Every row comes from one small tree of marks. The marks that hang from a mark follow it in brackets, in the order of their numbers. Every link used is in the known rows. Which tree was each row made from?
In the rows, 128 means zero.
Known rows:
Z699{Z463{Z80{Z87{Z499}}} Z764{Z762{Z209}}}: [102 113 119 186 160 111 144  80 157 152 143  92 143 139 165 148 155 157
 126 178 136 158 110  74 133 145  59 143 103 104  92  98 141 161 161 136
 126 171 122 140 137 130 133 105  87 102 160 135 118 157]
Z463{Z80{Z87{Z499{Z585}}} Z699{Z764{Z762}}}: [ 99 156 105 159 122 145 156  79 210 117  89  96 145 157 137 167 124 144
 130 149 163 136 114 120 137 167  95 104  73 114 157 129 106 173 184 185
 104 123 134 185  99 150 127 138 171 119 109 189 123 159]
Z499{Z87 Z585}: [167 135 182 120  96 141 117 166 132 138 148 159 141 161 127  94 121 111
 149  96 123 106 144 128 108 152 151 126 135 149 168 144 107 125 147 118
  95  94 130 123 106 146 134 157 135 132 140 188 158 134]
Z529{Z209}: [151 142 141 141 122 146  76 128 119 140  94 173 124 152 129 102 132 115
 150 120 108 136 170 133 146 120 187 137 148 182 134 124 140  91 142 103
 145 127 117 113 117  90 135 133 118 114 115 129  86 103]
Z699{Z463{Z80{Z87}} Z764}: [109 132 135 176 144 135 105 102 132 153 118 118 111 161 139 115 139 158
 138 106  90 190 143 112  91 153  74 153 142 101 124  93 150  92 140  92
  98 138 126 134  95 141 120 159 120  93 180 161 139 154]
Z837{Z585{Z499}}: [142 134 136 135 146 153 116 147  80 147 161 182  71 149 169 110 130 149
 136  99 157 111 154 143 101  90 139 133 103 138 120  98 137  92 115 117
 122  90 121  91  99 139 130 172 118 101 145 122  51  92]
Z463{Z80{Z87{Z499{Z585{Z837}}}} Z699{Z764}}: [ 98 137 108 157 109 176 139 139 173 117 112 104  90 161 139 176 106 146
 140 153 154  95 100 129 107 177  94  75  91 105 148 131  70 130 155 143
  73 134 151 160 116 153 106 150 191 104 110 164 129 144]
Z87{Z80 Z499{Z585}}: [131 107 125 126 101 143 128 113 138 134 142 162 123 170 147 145 131 157
 134 170 141 108 165 122 149 131 137 151 117 141 140 124 129 145 164 183
 123 135 109 171 148 119 138 100 123 101 118 140 118  97]
Z27{Z378 Z773}: [183 145 136 139 130 178  96 146 102 170  97 101 110 146 112  59 125 100
 130  61 126 131 144 169 145  95 177 184 154 159 105 145 161  68  90 149
 117 118 104  97 121 118 129  75  84  89 103 120 133 118]
Z764{Z699 Z762{Z209}}: [117 121 115 129 148 128 148 140 136  79 131 139 186  86 144 121 121 109
 150 116 167 137 125 110 159 113 163 111  91 140 144 159 155  98 136 139
 164 146  95  92 123 127 151 152 100 154 121 122 112 106]
Z837{Z585{Z499{Z87}}}: [162 132 161 143 132 140 117 165  99 155 180 164  79 148 163  96 106 149
 145 100 137 112 137 135 101 119 134 118 110 134 121 110 111 135 132 100
 100  83 138  90  96 153 130 155 128 108 142 141  61 106]
Z463{Z80{Z87} Z699}: [112 168 130 144 110 144  94 111 157 119  71 112 100 126 120 142 109  93
 135  85 115 131 147 144 133 139 116  71 119 148 174 134  79  78 139 122
  94 130 149 147  74 116 127 142 174 133 125 143 166 149]
Z209{Z529 Z762}: [141 198 167 149 132 107  95  66 127 112 119 187 104 136 106 120 169 127
 153  72 139  81 153 129  98  85 108 177 159 158 107  98 122 120 110 113
 142  82 157 174  96 146 112 119  86 119 105 100 123 121]
Z762{Z209{Z529} Z378}: [148 146 125 111 135  77  74 108  55 154 154 148 120 130 100 109 164  71
 121 125 115  53 111 127 110  93 192 157 163 153 102 119 143 103  70  93
 136 123 182 124 115 109 137 131 101 133  91  91 146 146]
Z87{Z80{Z463{Z699{Z764}}} Z499{Z585{Z837}}}: [108  92 105 138 103 176 188 160 191  88 155 120 119 148 156 170 123 200
 135 184 177 130  99 108 144 173 118  78  89 105 151 113 104 156 162 166
 110 123 131 148 149 138 123 120 160  88 154 169  90  82]
Z80{Z463}: [127 109 175 127 136 142 120 139 130  95 112 158 127 114 119  90 144 127
 126  84 121 141 166 119 112 102 108  89 145 154 164 123 138  99 136 105
 143 104  80  95 118 102 140 150 110 121 174 123 140 102]
Z773{Z27{Z378} Z549}: [161 174 104 117  93 138  94 194  73 158  38  96  93  95  79  50 110 119
  94  29 107 141 132 182 121 128 146 142 212 155 110 124 157  93  93 131
 124 152 143  83 191  98  90  62 156 132 141  81 130 126]
Z463{Z80{Z87{Z499{Z585{Z837}}}} Z699}: [ 95 134 117 132 102 175 129 156 171 113 122 116  94 131 128 186 100 127
 115 132 153  68 124 138 116 149  93  31  74 124 163 145  33 121 154 141
  86 130 145 169 116 126 105 124 191 126 112 125 171 144]
Z762{Z209 Z378 Z764{Z699{Z463{Z80}}}}: [125  67  54 122 151  63  91 148  55 171 154  82 149  96 117 150 121  89
  99 169  60 141  94 131 109 143 198  98 170 132 103 147 157 100  63 122
 136 166 110 105 145  95 149 168 152 175 138  84 183 174]
Z773{Z27 Z549}: [130 175 106 104  95 133 113 165  92 137  56 138 101  98 110  79 114 140
 125  54 110 138 142 162 116 127 129 145 182 151 135 111 145  91 128 105
 140 146 163  78 179  99 113  98 163 156 139  80 122 120]
Z463{Z80{Z87{Z499}} Z699{Z764{Z762{Z209}}}}: [107 158 100 179 132 120 135  76 181 125  98  76 128 137 149 169 123 110
 139 180 165 133  90 100 153 152 106  96  90 126 125 135 102 161 175 163
 120 169 146 137 116 137 134 111 147 116 112 141 106 149]
Z87{Z80{Z463{Z699}} Z499}: [120 104 126 140 116 145 165 114 186  95 124 108 127 110 141 148 134 159
 122 158 147 136 163 108 175 128 113  72 120 138 149 118  97 154 159 170
 133 131 130 143 131  72 131  67 131 108 156 119 119  77]
Z764{Z762{Z209{Z529} Z378{Z27{Z773}}}}: [157 152 133  77 143  83 115  80  74 153 150 110 155 109  90 116 154  81
 118 145 122  80  91 133 192  68 179 228 130 129  74 140 159 150  87 133
 165 126 180 121 166 136 137  65  61 146  45  84 111 153]
Z585{Z499{Z87{Z80}} Z837}: [138 117 154 130  99 143 131 194 103 108 199 147  57 123 192 112  79 142
 129 189 154 110 128 124 158 157 140 111 108 112 130 114 115 136 137  78
  96 104 123 114 110 164 110 124 142  95 139 129 114  76]
Z80{Z87{Z499{Z585{Z837}}} Z463}: [ 88  95 173 100 125 171 176 168 158  97 151 153 115 121 106 144 134 147
  95 117 148  93 112 105  76 128  51  47  67 103 167 134  74 155 153 107
 124 120  95 134 149 109 123 139 129 142 162 111 170 122]
Z764{Z699{Z463} Z762}: [101 104 124 139 149 146 178 128 152  94 134 146 195  75 167 107 139 168
 129  65 149 173 160 114 152 112 104 123  97 103 146 121 162 110 138 115
 171 122  93 116 116 121 128 149  81 142 170 155 125 119]
Z209{Z529 Z762{Z378 Z764}}: [153 172 130 113 142  48  80  65  79 152 132 162 116 152  88 124 176  71
 105 124 104  79 111 154  54  90 156 173 191 157  83  99 143 165  72 109
 158 104 164 167 104 135 137 146 125 157  72  73 146 150]
Z378{Z27{Z773{Z549}}}: [158 161 123  81 132 151 113 144  87 134  78 119 105 132  94  85 127 117
 161  92 100 140 144 156 179  97 131 234 157 144  94 134 143  77 134 137
 130 137 147  69 186 126 126  59 114 119 109  82  93 116]
Z762{Z209 Z378{Z27} Z764}: [158 115 134  71 122  64  83 152  10 166 135 115 134 143  79 147 124  34
 116 203  89 106  91 168 124  88 194 170 192 146  95 146 155 126  86 124
 145 179 129  59 163 113 151 154 133 151  97  70  99 148]
Z378{Z27{Z773}}: [159 147 162 100 122 157 111 123  92 145 103 129 119 139 117 103 124 115
 170 111 114 124 151 158 176  72 139 224 149 138 120 142 148  85 125 141
 133 123 127  74 150 135 128  90  85 110  92 107  94 108]
Z762{Z209{Z529} Z378{Z27} Z764}: [157 136 136  79 127  39  80 105  11 170 145 120 128 141  70 143 136  35
 127 187  79  85  83 156 120  75 194 192 192 138  75 132 155 138  65 116
 142 151 178  95 156 120 125 139 133 155  69  62 115 163]
Z463{Z80{Z87{Z499}} Z699{Z764{Z762}}}: [ 97 163 103 179 133 137 141  66 205 112  66  84 127 139 154 154 116 135
 145 156 162 153 132 119 147 153  86 102 100 116 142 122 108 163 177 164
 113 137 132 160  88 136 123 117 151 108 113 164 111 137]
Z463{Z80{Z87{Z499{Z585}}} Z699{Z764}}: [116 156 102 161 112 149 129  90 177 153  86  94 101 170 125 169 114 141
 147 153 128 124 117 128 112 169 102 101 116 126 152 131  93 138 161 175
  74 137 151 172 109 139 117 133 196 103 121 180 141 151]
Z764{Z699{Z463{Z80{Z87}}} Z762{Z209}}: [ 82 107 102 151 161 117 140 118 155 111 147 101 180  76 132 145 120 145
 112 114 121 164 115  85 149 145  93  87  84 110 134 147 138 119 126 119
 141 160 112 148 125 126 138 138 105 165 165 131 162 166]

Write each row's tree:
[141 108 147 140  93 134 205 138 237  77 157 102 188 135 149 123 119 174
 127 144 156 187  95  99 151 211 146 100  91 124 173 129 123 203 179 169
 118 103 140 157 117 165 145 138 154 132 164 250 117 121] -> Z499{Z87{Z80{Z463{Z699{Z764{Z762}}}}} Z585}
[150 116 112  90 147  66 120 106  80 182 119 133 161 112  83 163 149 111
 111 181  62 150 111 146 113 108 145 178 197 125  64 144 149 164  76 132
 186 168 134 144 176 104 130 117 124 172 109  94 108 145] -> Z529{Z209{Z762{Z378{Z27} Z764{Z699{Z463}}}}}
[ 96 151 107 161 151  61 122  53 149 132 130 118 130 115  93 168 150 150
 118  88  71 154 105 114  69 138  58 134 139 110  90 112 121 141  97 112
 139 114 153 201 105 144  97 137 146 179 124  83 195 190] -> Z209{Z529 Z762{Z764{Z699{Z463{Z80{Z87}}}}}}
[ 69 100 109 135 142 135 176 109 191 117 136 113 181  94 128 161 132 182
  99  99 133 151 143  95 132 151  48  81  61  88 152 135 115 170 157 164
 137 129  90 196 135 120 114 122 129 158 166 165 184 168] -> Z764{Z699{Z463{Z80{Z87{Z499{Z585}}}}} Z762}
[120 123 137 163 153 144 155 108 147 133 133 151 168 146 177  91 164 170
 143  96 152 195 152 110 125 126 101 178 134 108 122  78 196 123 156 113
 150 120 110 105 107 151 128 172  62  93 161 180  85 118] -> Z699{Z463 Z764{Z762}}
[100 118 183 126 137 145 154 111 150 103 112 134 119 115 110 118 144 133
 118 110 123 127 164 111  93 100  38  79 114 123 147 129 106 152 160 118
 137 128 102 121 119  81 133 106 113 126 164  93 162 111] -> Z80{Z87{Z499} Z463}
[140  95 145 145  90 163 179 196 206  81 178 110 133 136 142 141  96 181
 139 157 146 145  81 102 131 224 149  76  99 109 167 137  91 158 159 121
  83 110 158 131 136 167 125 144 173 115 166 218 124 104] -> Z499{Z87{Z80{Z463{Z699{Z764}}}} Z585{Z837}}
[ 90  96 125 156 129 164 142 142 137 155 157 122  94 166 152 159 135 193
 126 139 131 132 120 104  87 173  49 112  94  71 121  99 107 137 152 118
  83 140 127 162 141 149 102 143 134  93 162 160 143 150] -> Z699{Z463{Z80{Z87{Z499{Z585{Z837}}}}} Z764}
[144 129 175 127 112 151 127 202  91 119 182 150  59 107 181  91  90 116
 134 141 156  91 124 133 132 133 118  90 110 116 133 121 105 115 129  57
  96  88 119  84 105 155 101 152 135 100 134 122 126  93] -> Z585{Z499{Z87} Z837}
[ 91 114 135 126 121 161 109 157 134 121 127 140  87 147 120 165 109 128
 115 135 147  74 138 118 111 142  88  69  80 116 154 140  75 129 157 128
  88 128 105 170 134 133 117 134 158 128 122 115 168 145] -> Z463{Z80{Z87{Z499{Z585{Z837}}}}}
[130 160 136 169 146 100 119  77 130 108 141 150 152 156 140 106 164 120
 159 143 170 134 101  92 138 113 161 196 116 138 100  99 184 122 135 114
 150 112 162 124 117 165 125 155  80 112 109 137  85 129] -> Z699{Z764{Z762{Z209{Z529}}}}
[174 164  94 117 145 174  95 164 100 156  72  86 101 140  97  36 130 105
 111  39 105 144 142 160 150 121 175 190 169 166  93 138 161  68  98 147
 117 128 144  88 167 112 123  44 116  99 111  88 143 124] -> Z27{Z378 Z773{Z549}}
[145 104 160 119  82 159 132 200 145 103 186 161 122 157 164 131  89 140
 140 139 148 106 131 124 143 177 169 113  99 133 161 143 100 140 159 112
  87 117 126 138 126 166 132 137 138 124 127 169 131 105] -> Z499{Z87{Z80} Z585{Z837}}
[117 113 145 112 111 180 136 177 119 116 152 175 110 146 145 142 133 138
 140 133 176  64 148 134 120 111 121 104  94 126 145 124  99 117 144 127
 119 118 101 128 138 130 117 140 119 111 113 119 109  97] -> Z87{Z499{Z585{Z837}}}
[130 133 138 151 128 154 151 123 166 101  89 120 131 128 137 106 135 144
 149 103 132 174 124 127 111 136 129  95 138 132 166 112 129  97 140 122
 121 102 135  92  95 124 132 164 141  95 165 176 107 103] -> Z80{Z463{Z699{Z764}}}
[ 89  92 137 136 126 161 137 154 134 151 174 132 101 135 148 157 135 172
 104 118 127  99 140 106  94 144  45  76  87  92 132 117  77 135 149 110
  91 135 118 173 142 124 108 131 132 124 163 131 174 162] -> Z699{Z463{Z80{Z87{Z499{Z585{Z837}}}}}}
[125 112 137 131 110 145 140 127 175  82 120 133 130 109 145 131 124 147
 119 119 138 158 153 122 164 132 149  71 130 150 169 127 114 119 140 141
 132 124 124 134 113  99 143 115 145 124 162 140 122  92] -> Z87{Z80{Z463{Z699}}}
[155 120 156 135 102 120 121 144  99 132 172 141  76 130 180 100  96 137
 136 191 132 139 148 123 160 149 135 136 130 133 124 117 135 145 137 109
  98 107 128 133 107 145 120 112 137  95 144 146 113  82] -> Z585{Z499{Z87{Z80}}}
[105  96 106 152 148 137 104 135 127 124 114 123 139  92 146 126 118 161
 139  86  96 168 174 118 144 130 123  97 138 122 141 123 137  68 109 114
 119 119  91 129 108 114 118 146 126 131 179 148 164 128] -> Z764{Z699{Z463{Z80}}}
[ 84  90  90 151 147 103 139 102 132 141 120  84 133 117 133 163 117 145
 127 141  82 175 141 112  97 142  73  83 125  99 113 128 120 137 140 130
 123 161  98 138 131  83 110 128 160 163 148  86 186 165] -> Z762{Z764{Z699{Z463{Z80{Z87{Z499}}}}}}
[135 148 125 110 148  77 103  92  83 133 157 145 155 113 113 107 161  77
 100 121 143  77 110 118 137  90 191 148 128 147 111 121 158 144  91 105
 162 119 169 139 112 123 139 136  80 147  84 103 137 152] -> Z764{Z762{Z209{Z529} Z378}}
[151 136  81 109 144  71  95 108 105 150 107 150 153 134  98 148 137  86
 116 170  88 121 111 146  80 133 213 132 179 168 101 157 149 158  87 131
 178 144 118 145 127  97 156 147 157 173  74  83 125 128] -> Z529{Z209{Z762{Z378 Z764{Z699}}}}
[137 163 131 103 129 114 135 108 112 138  81 114 165 123 119 126 128  94
 134 149 152 143 116 173 168 112 153 161 156 104 135 125 154 143 120 152
 150 134 150  95 116 151 134 150 124 106 100 176  60 123] -> Z463{Z699{Z764{Z762{Z378{Z27}}}}}
[109 119 105  98 149 116 141 130 124 100 107 146 189  83 127 106 118  99
 111 100 148 131 153 149 138 106 157 104 122 118 154 151 162 132 101 126
 171 117  85 114 101 125 156 157 113 155 104 138 144 115] -> Z764{Z699 Z762{Z378}}
[126 130 115 140 151 100 148 115 132 131 145 147 155 115 130 141 151 145
 142 102 119 157 130 142  71 113  94 144 152 125 105 119 146 117 111 130
 162 131  97 125 123 135 125 159 104 163 146 104 135 127] -> Z209{Z762{Z764{Z699{Z463}}}}
[132  70 179 108  93 153 153 211 167  73 199 154 132 130 135 120  99 162
 107 140 136 125 121 101 136 179 132  74 107 127 172 144  93 161 154 100
  95  99 104 135 147 149 133 140 142 135 175 164 166 104] -> Z499{Z87{Z80{Z463}} Z585{Z837}}
[137 120 121  79 146  68 145 126  70 164 136 130 160 104  81 153 144 110
 119 146  81 135 117 170  96  98  94 178 191  94  76 140 149 145  66 139
 170 151 111 116 163 129 128 138 114 165 121  93 133 142] -> Z209{Z762{Z378{Z27} Z764{Z699{Z463}}}}
[140 112 103  62 154 107 151 126  87 133 131  91 187  80  87 130 119  88
 124 157 128 116  96 144 199  89 185 198 113 116 104 187 164 129  87 159
 170 158 117  83 171 130 159  85  84 162  64  91 104 129] -> Z764{Z699 Z762{Z209 Z378{Z27{Z773}}}}
[177 134  89  79 145  85 116  98  91 177 103 113 146 130  65 153 119  81
 132 202  70 125  94 158 139 109 196 217 182 151  59 176 151 159  82 158
 178 157 124 125 180 118 156  81 132 176  30  66 104 136] -> Z529{Z209{Z762{Z378{Z27{Z773}} Z764{Z699}}}}
